Each row was made from one small tree. Brackets hold a mark, then the marks that hang from it, in alphabetical order. Every link used is in the known rows. Write each row's tree.
Known rows:
[durine fusi [zafisa [firi bopu]]]: [  5.4 -41.6   8.8   2.0  -3.4  11.1  13.9 -17.3  28.8 -27.7 -17.8  25.0
  27.9   9.9   0.4  17.2 -22.1  -8.7   3.4  10.1  14.6  27.2]
[durine fusi [zafisa [firi mifot]]]: [  1.4 -39.8  -4.9   2.2  -1.3  -7.9  12.4 -24.8  25.0 -15.3 -51.3  16.0
   3.5  -1.1 -23.6   7.2 -20.2 -10.0 -16.1  30.5   5.6   2.3]
[mifot [firi bopu [durine fusi] zafisa]]: [  9.9 -12.4 -29.7  11.0   8.9 -21.7  18.1  -9.9  25.7 -39.3   9.6  14.0
  30.4  25.5 -25.3  15.1  -2.0  18.7  -0.3   5.6 -30.5   9.5]
[mifot [firi [bopu [durine fusi]] zafisa]]: [ 17.4 -23.2  -8.4  27.0  -0.3 -29.4  25.0 -28.6  22.2 -34.9  16.2  19.7
  33.8  10.6 -17.6  -4.8   5.0  -7.0   7.0   8.9 -20.8  -2.5]
[mifot [firi zafisa]]: [ 11.9 -21.8 -21.9  10.2   3.4 -11.2  -0.7  -7.3  -0.2 -28.8  14.8  17.8
   6.7  11.9  -7.4 -12.3   4.0  20.5   5.7   3.1 -26.8 -15.3]
[firi bopu durine fusi mifot zafisa]: [-11.8  39.9 -53.6  13.8   9.6 -47.3  28.3 -29.3  28.3  -1.2 -29.8 -26.3
  20.8  18.2 -33.0  35.4 -34.4  21.8 -25.8  28.1 -55.4 -20.0]
[fusi [durine [firi zafisa]]]: [  5.1 -11.2  -6.5   8.9  20.6 -25.0   3.7 -21.8   6.7 -14.1   3.8  26.9
 -10.7  22.8  10.4  -8.6   2.1   6.2  20.3   3.5 -23.6   9.1]
[mifot [firi bopu fusi]]: [-14.5  -6.8 -20.1  10.8  -4.5  -9.8  18.2  -1.6   3.5 -26.7   8.6  11.2
  25.1  12.2   1.1  23.7 -10.0   3.4  -9.0   1.6 -11.5   3.8]
[bopu [durine fusi]]: [  7.0  -6.3  16.7   4.2  -6.4 -26.9  16.7 -16.9  14.7  -0.4 -11.5  -0.1
   2.4  -7.4 -19.7  -7.4   4.7 -36.1   6.3   7.4   2.9  -2.4]
[durine [firi bopu mifot] fusi zafisa]: [ -5.4 -16.2  -8.4  17.1   6.0  -3.2  13.2 -50.4  22.4 -33.5 -50.2   7.4
  15.4   2.7  -5.9  30.1  -9.2   3.4 -22.8  15.7   4.1  25.1]
[zafisa [durine fusi] firi]: [ -8.7 -25.3  -3.1 -21.7  -4.0   4.8   6.3   3.8  24.4 -11.2   5.5  42.7
  26.1   7.1 -23.5  -3.8 -22.5 -39.4  24.3  16.3  -5.4  16.0]
[zafisa durine firi]: [  1.9 -16.1 -15.2 -10.8   4.0  10.2  -6.0  12.0   7.2   5.7  23.9  37.6
  20.7   0.1 -13.4   2.2 -22.3 -27.0  22.4  15.5  -7.1  10.8]
[mifot [firi durine]]: [ 21.2  -5.0 -25.4   6.2  10.0 -11.6   1.0  18.8  -8.3  -6.1  14.6   5.3
  -3.0   5.8 -21.8  14.3  15.6   6.3  -6.0   1.4  -3.2   3.5]
[firi bopu fusi zafisa]: [-19.0  15.3 -21.8   5.0  -4.2 -21.5  21.3 -29.0  19.8 -18.7  -8.8  -3.3
  26.2  16.7   3.4  16.2 -31.3  13.2  -0.3  10.9 -43.6 -12.6]
[mifot [durine [firi bopu]]]: [  7.3  -4.0  -4.5  10.9  38.1   6.1   4.8  -5.7  -5.9 -11.3  33.9  19.7
  24.3   1.7   9.7  32.2  10.3 -12.5   9.7   0.5  19.4  39.8]
[fusi [durine [firi bopu]]]: [ -7.9  -4.9   1.3  14.9  19.6  -3.6  12.4  -8.5  11.3 -10.8  18.4  25.0
  12.2  21.7  21.4  14.5   6.5  -0.8   9.1  -6.0   2.3  37.6]
[fusi durine]: [ -4.9  -0.5  -0.2  -5.6   8.1 -22.9   7.0   8.2   3.7   7.1   9.3  11.3
  -9.7  12.3   0.9 -14.8   4.9   4.9   3.5   1.2  -2.2  15.6]
[durine [firi bopu fusi mifot]]: [-29.0  10.8 -26.5  21.9   5.9  -8.4  20.3 -33.6  15.0  -9.5 -29.9  -3.8
  20.0   9.6  -1.2  43.8 -17.7  -9.0 -20.7  12.6 -14.2   3.3]
[bopu [durine fusi [zafisa firi]]]: [ 27.7 -42.5  21.1   6.9  -1.3 -18.2  13.8 -26.1  13.6  -6.9 -25.7  18.0
   3.3  -7.0 -14.7   2.0  -7.6 -40.9  11.1  19.8  14.0   6.3]
[durine firi]: [  1.5  -8.0   2.8   7.5   9.9  11.1  -4.3 -14.2  -6.1 -10.3  -6.4  12.7
  -2.6   3.2  11.2  18.9   4.3 -14.2   8.7  -4.1   5.8  10.8]
[firi bopu fusi [mifot durine]]: [-21.0  19.2 -34.0   5.0  26.5 -28.5  29.3 -11.5   5.6   6.1  -0.4  -6.2
  19.4   0.7 -21.6  29.7 -15.0   1.8 -25.3  29.0  -7.6   6.6]
[zafisa [firi bopu durine fusi mifot]]: [-15.9  14.3 -44.8  17.4  10.0 -23.4  29.9  -5.6  29.1  15.6 -22.5  -3.4
  26.5  13.3 -29.9  53.2 -37.6 -16.9 -24.3  28.8 -19.8  -2.8]
[zafisa durine]: [  0.5  11.8  -9.1 -12.9   1.6  -1.6  -3.7   5.4   3.0  -2.1  19.1  13.5
  11.0  -4.3 -11.1  -5.4  -7.5  -9.3  10.7   9.4 -12.9   8.0]
[zafisa durine [firi bopu fusi mifot]]: [-29.6   6.4 -43.1   3.1  -1.1  -7.0  20.8  -8.7  30.1   4.4  -0.5  19.3
  39.9   8.1 -25.6  26.7 -49.0 -23.4  -7.4  38.5 -30.2   3.9]
[zafisa [firi [mifot durine]]]: [  5.7 -22.7 -23.6   5.5  34.6  -8.3  10.8   8.7   0.2  20.7  14.1  21.4
   4.0  -3.6 -25.5  11.0  -5.7 -19.8  -6.7  34.9  11.5   0.9]
[durine fusi [zafisa [firi bopu mifot]]]: [ -4.6 -35.3 -11.3  16.1  -0.7  -0.4  22.4 -30.6  38.6 -19.3 -37.3  15.4
  25.8   7.2 -16.0  21.1 -28.5  -1.4 -19.9  27.8   6.7  13.2]

Which tree is each row?
[  8.1 -16.4 -19.4   2.4  25.9 -19.0  15.9  -4.4 -18.3 -31.4  15.3  15.6
  16.8  -1.4  -0.6  26.0   2.9  13.7 -10.5  15.4   1.6  22.3]
[mifot [durine zafisa] [firi bopu fusi]]
[ -7.8 -28.6 -17.0   6.7  29.7 -10.2  29.7  -3.3  27.1   2.8   9.1  28.5
  36.7  10.1 -29.7  20.1 -18.6 -21.7  -8.8  32.7  15.0  21.1]
[zafisa [firi bopu [mifot [durine fusi]]]]
[-20.3   8.2 -27.0  10.6   7.6 -43.2  29.9 -26.2  21.7  -8.2 -34.6  -7.0
   1.0  12.1  -3.9  12.2 -23.2  23.8 -33.9  24.7 -21.2  11.8]
[firi bopu [fusi [durine zafisa]] mifot]
[  2.4 -21.9  -3.5   8.5   4.6  -8.9   7.7 -47.4  10.4 -28.2 -64.2   5.2
  -7.5  -3.9 -13.4  16.4  -2.7  -5.6 -17.4  17.9   3.2  14.5]
[durine [firi mifot] fusi zafisa]
[  7.2   7.4 -22.4   7.4  10.2 -25.1  23.0 -26.8  30.0 -14.3 -43.6 -16.9
  13.5   1.9 -33.4  28.0 -14.2  18.8 -36.3  20.9 -10.6  21.1]
[firi bopu [durine fusi zafisa] mifot]
[-19.9  16.2 -35.0   5.7  -4.7 -40.4  17.8 -35.7  14.1  -3.4 -40.8 -13.1
   2.3  10.9 -24.1   3.6 -29.8  12.1 -17.5  28.0 -52.2 -35.7]
[firi fusi mifot zafisa]
[ -0.9  14.5 -27.0   2.2   2.6  -2.8   3.0 -16.4  20.1 -23.3  31.6  13.6
  41.3   7.3 -10.5  -1.5 -25.4  14.4  15.2   9.0 -40.0   8.8]
[firi bopu [zafisa durine]]
[-13.0  24.3 -21.3  28.1   1.0 -38.3  32.0 -33.7  23.0  14.0 -23.3 -24.4
  16.3  -7.9 -20.5  22.9 -19.5 -24.0 -29.5  26.8 -19.4 -15.4]
[firi [bopu durine] fusi mifot]
[ 20.1   0.2 -27.3  -2.2   7.3 -32.3   9.8  -1.4 -15.2 -24.6 -25.9  -1.8
  -9.1   2.1 -20.2  23.6   0.5  14.0 -15.6   7.1 -15.9   1.1]
[mifot [firi [durine zafisa] fusi]]
[  5.2  13.7 -26.7  26.6   6.6 -46.7  23.1 -60.8   8.5   0.0 -40.6 -10.1
  -2.7  -3.7 -22.6  19.8 -16.5 -24.4  -5.3  30.6 -43.4 -33.2]
[bopu [durine [firi fusi mifot zafisa]]]
[ 12.3 -33.4   0.3  13.3   8.6  16.8   4.4  -9.8  15.4 -17.5   2.8  16.8
  23.5   2.1  12.3  25.1 -17.9   2.4   2.6   9.1  11.0  19.5]
[durine [zafisa [firi bopu]]]
[ 12.4  18.5 -28.3  10.7  16.9 -19.5   9.8 -11.5  18.1  -7.9  11.1  -9.7
  24.6  17.0 -12.8  19.8 -13.5  27.6  -2.6   4.0 -34.2   1.7]
[firi bopu durine zafisa]
[ 12.8  -2.3 -22.5  14.6  35.5 -13.8  12.5 -17.5   0.2  -4.3   0.5  -7.2
  12.4 -10.2 -10.9  20.9  -3.0  24.3 -27.2  29.6  10.0  18.8]
[firi bopu [mifot [durine zafisa]]]
[  6.2 -10.2 -16.2  32.7  14.4   7.0   5.5 -41.9   9.9 -21.7 -28.9  -3.3
  12.5  -4.7   8.1  32.1  -7.1  15.2 -22.9  12.9   3.4  16.7]
[durine [firi bopu mifot] zafisa]
[ -2.4 -25.6  -6.3  27.6   2.1 -19.1  29.3 -25.6  41.6   6.3 -11.8  10.1
  34.1   2.5 -29.3  15.1 -17.1 -43.7  -8.4  34.3   5.6   1.0]
[zafisa [firi [bopu [durine fusi]] mifot]]
[ 14.3 -20.6 -15.3  13.1  31.6  -2.0   9.1  17.7  -8.6 -17.5  56.2  25.0
  28.7   4.0   0.2  12.4  19.0   9.4  -3.1   6.6  16.8  26.5]
[mifot durine [firi bopu]]
[  6.8  11.8 -18.9  34.1   5.8 -20.6  20.6 -25.4  20.3  17.6   1.3 -20.7
  16.1  -6.8 -13.6  14.1  -6.1 -12.8 -22.6  22.6  -2.7  -7.6]
[firi [bopu durine] mifot]
[ -7.5  22.2 -32.7  30.4  -0.3 -51.6  32.6 -49.7  26.7   4.0 -20.4 -23.2
  21.0   3.2 -24.7  15.8 -30.9  -5.5 -19.5  37.5 -48.7 -29.3]
[firi [bopu durine] fusi mifot zafisa]
[-18.5   7.6 -20.3  12.1   3.8 -12.5  13.9 -40.9  11.0 -32.9 -15.4  10.6
  26.0  17.9  12.1  32.2 -22.5   0.2   8.9   1.5 -37.6   2.0]
[durine [firi bopu fusi zafisa]]
[ 28.5  -3.5   9.8  26.8   4.1 -13.1  12.8 -28.5   3.9  -5.7   2.0 -12.5
  10.7 -12.0   3.2  13.1   0.1  -0.9  -5.6   9.0   7.2   8.7]
[firi [bopu [durine zafisa]]]
[ -6.9  -7.2 -22.2   3.8  23.6 -19.1  19.6  12.4  -7.3 -20.1  36.0  20.3
  25.7   3.8  -5.1  22.1   3.0  -0.8  -3.9  12.2  -1.0  17.4]
[mifot durine [firi bopu fusi]]
[ 21.9 -36.5  -0.1  16.9   1.5 -26.0  19.5 -36.2  21.8  -0.1 -44.3   5.3
   0.7 -11.1 -32.7   2.8 -13.4 -35.5  -9.9  39.0   7.2  -7.2]
[bopu [durine fusi [zafisa [firi mifot]]]]
[ 14.3 -12.2  19.8  10.3   2.8 -15.0  13.9 -29.8   6.7 -11.3 -20.3  11.2
  -0.6  -5.8 -11.4   9.2  10.6 -51.9  15.9   6.8   9.4  10.2]
[bopu [durine firi fusi]]
[ 29.8 -11.0 -20.8  17.6  14.9  -7.7   4.2   3.4  -3.0 -26.6   9.0   1.7
  12.8   2.3  -7.2  27.1   5.8  28.8 -16.5   3.2  -0.7  22.9]
[mifot [firi bopu [durine zafisa]]]
[  2.2 -30.3 -19.2  21.1  20.4 -18.0  18.5 -14.4  26.8   1.9  -6.3  19.7
  12.3  15.0  -2.3   8.9 -21.9  13.1 -16.0  27.8   2.8  21.4]
[fusi [durine [zafisa [firi bopu mifot]]]]
[  3.6  12.9 -16.8  27.6  -2.7 -39.4  28.8 -44.9  13.6   3.4 -39.9 -28.0
   7.2 -14.3 -17.9  23.6 -20.9  -6.1 -33.6  31.0 -16.0  -7.1]
[firi [bopu [durine zafisa]] fusi mifot]
[ -5.7   5.8 -20.8   8.2  32.1 -21.5  19.5 -28.2  -5.6 -23.9  10.9  20.2
  25.9  11.0   2.5  35.5 -12.4  -3.6  12.7  14.8 -26.7  12.9]
[mifot [durine [firi bopu fusi zafisa]]]
[ 12.2   9.0  -7.6  17.6   4.3 -39.3  15.5 -47.3  -3.2  -9.4 -20.9  -0.9
  -1.6   0.2  -5.5  17.2  -8.8 -32.0  15.9  12.9 -35.2 -20.8]
[bopu [durine [firi fusi zafisa]]]
[-13.7 -13.3  -4.7   5.1   6.2  -7.3  10.9 -32.2  16.6 -12.2 -45.8  12.6
   0.8   3.6 -18.2  15.3  -1.8 -21.1 -13.6  14.7  -0.8   5.6]
[durine [firi mifot] fusi]
[ 18.5 -37.2  -1.5   0.5  27.4  -9.0  16.4  -2.9  -0.4 -46.5  18.2  31.1
  23.3  -0.6  -9.0   8.8  14.7  11.3  -3.6  15.0  21.1  35.9]
[mifot [durine fusi zafisa] [firi bopu]]
[ 15.4 -20.1   2.4  27.8   5.2  -1.7  16.2  -6.2  18.4  14.2  26.9  12.7
  30.4  -1.0  -5.1  16.0 -10.7 -36.3  10.6  11.6   9.5   8.0]
[zafisa [firi [bopu durine]]]
[ -8.9   3.2 -43.2  -0.7  -4.8 -20.3  11.7 -10.3  13.3 -41.1  27.8  25.9
  42.5  14.8 -16.0   5.8 -26.3  11.9   7.7  16.7 -52.7  -1.8]
[mifot [firi bopu fusi [zafisa durine]]]
[ 14.4 -21.6 -16.2 -10.2  24.0 -26.9  10.7   1.3 -28.4 -27.2   0.9  16.9
  -7.4 -10.3  -9.1  10.4  10.0   7.1  -7.7  19.7   2.4   8.9]
[mifot [durine zafisa] [firi fusi]]
[ 17.6  -0.4   0.2 -11.8   4.4 -22.3   9.9 -11.5   8.7 -18.4 -40.8  -5.4
  -9.0   0.3 -25.8  13.2  -0.6   2.6  -9.5  10.6  -5.3  18.2]
[firi [durine fusi zafisa]]
[ -7.9  -0.8 -21.6  31.2   2.6 -26.0  33.2 -25.1  28.3  19.8 -14.1  -2.4
  26.4   0.5 -21.5  33.1 -33.4 -41.0 -15.2  33.0 -11.2 -12.0]
[zafisa [firi [bopu durine] fusi mifot]]
[ -1.2  14.6 -16.9  24.6   5.5 -33.9  20.1 -43.4   0.5  10.3 -42.1 -13.2
  -7.7 -10.6 -18.9  25.8  -8.8 -42.6 -12.1  25.3 -14.9 -18.0]
[bopu [durine [firi fusi mifot]]]
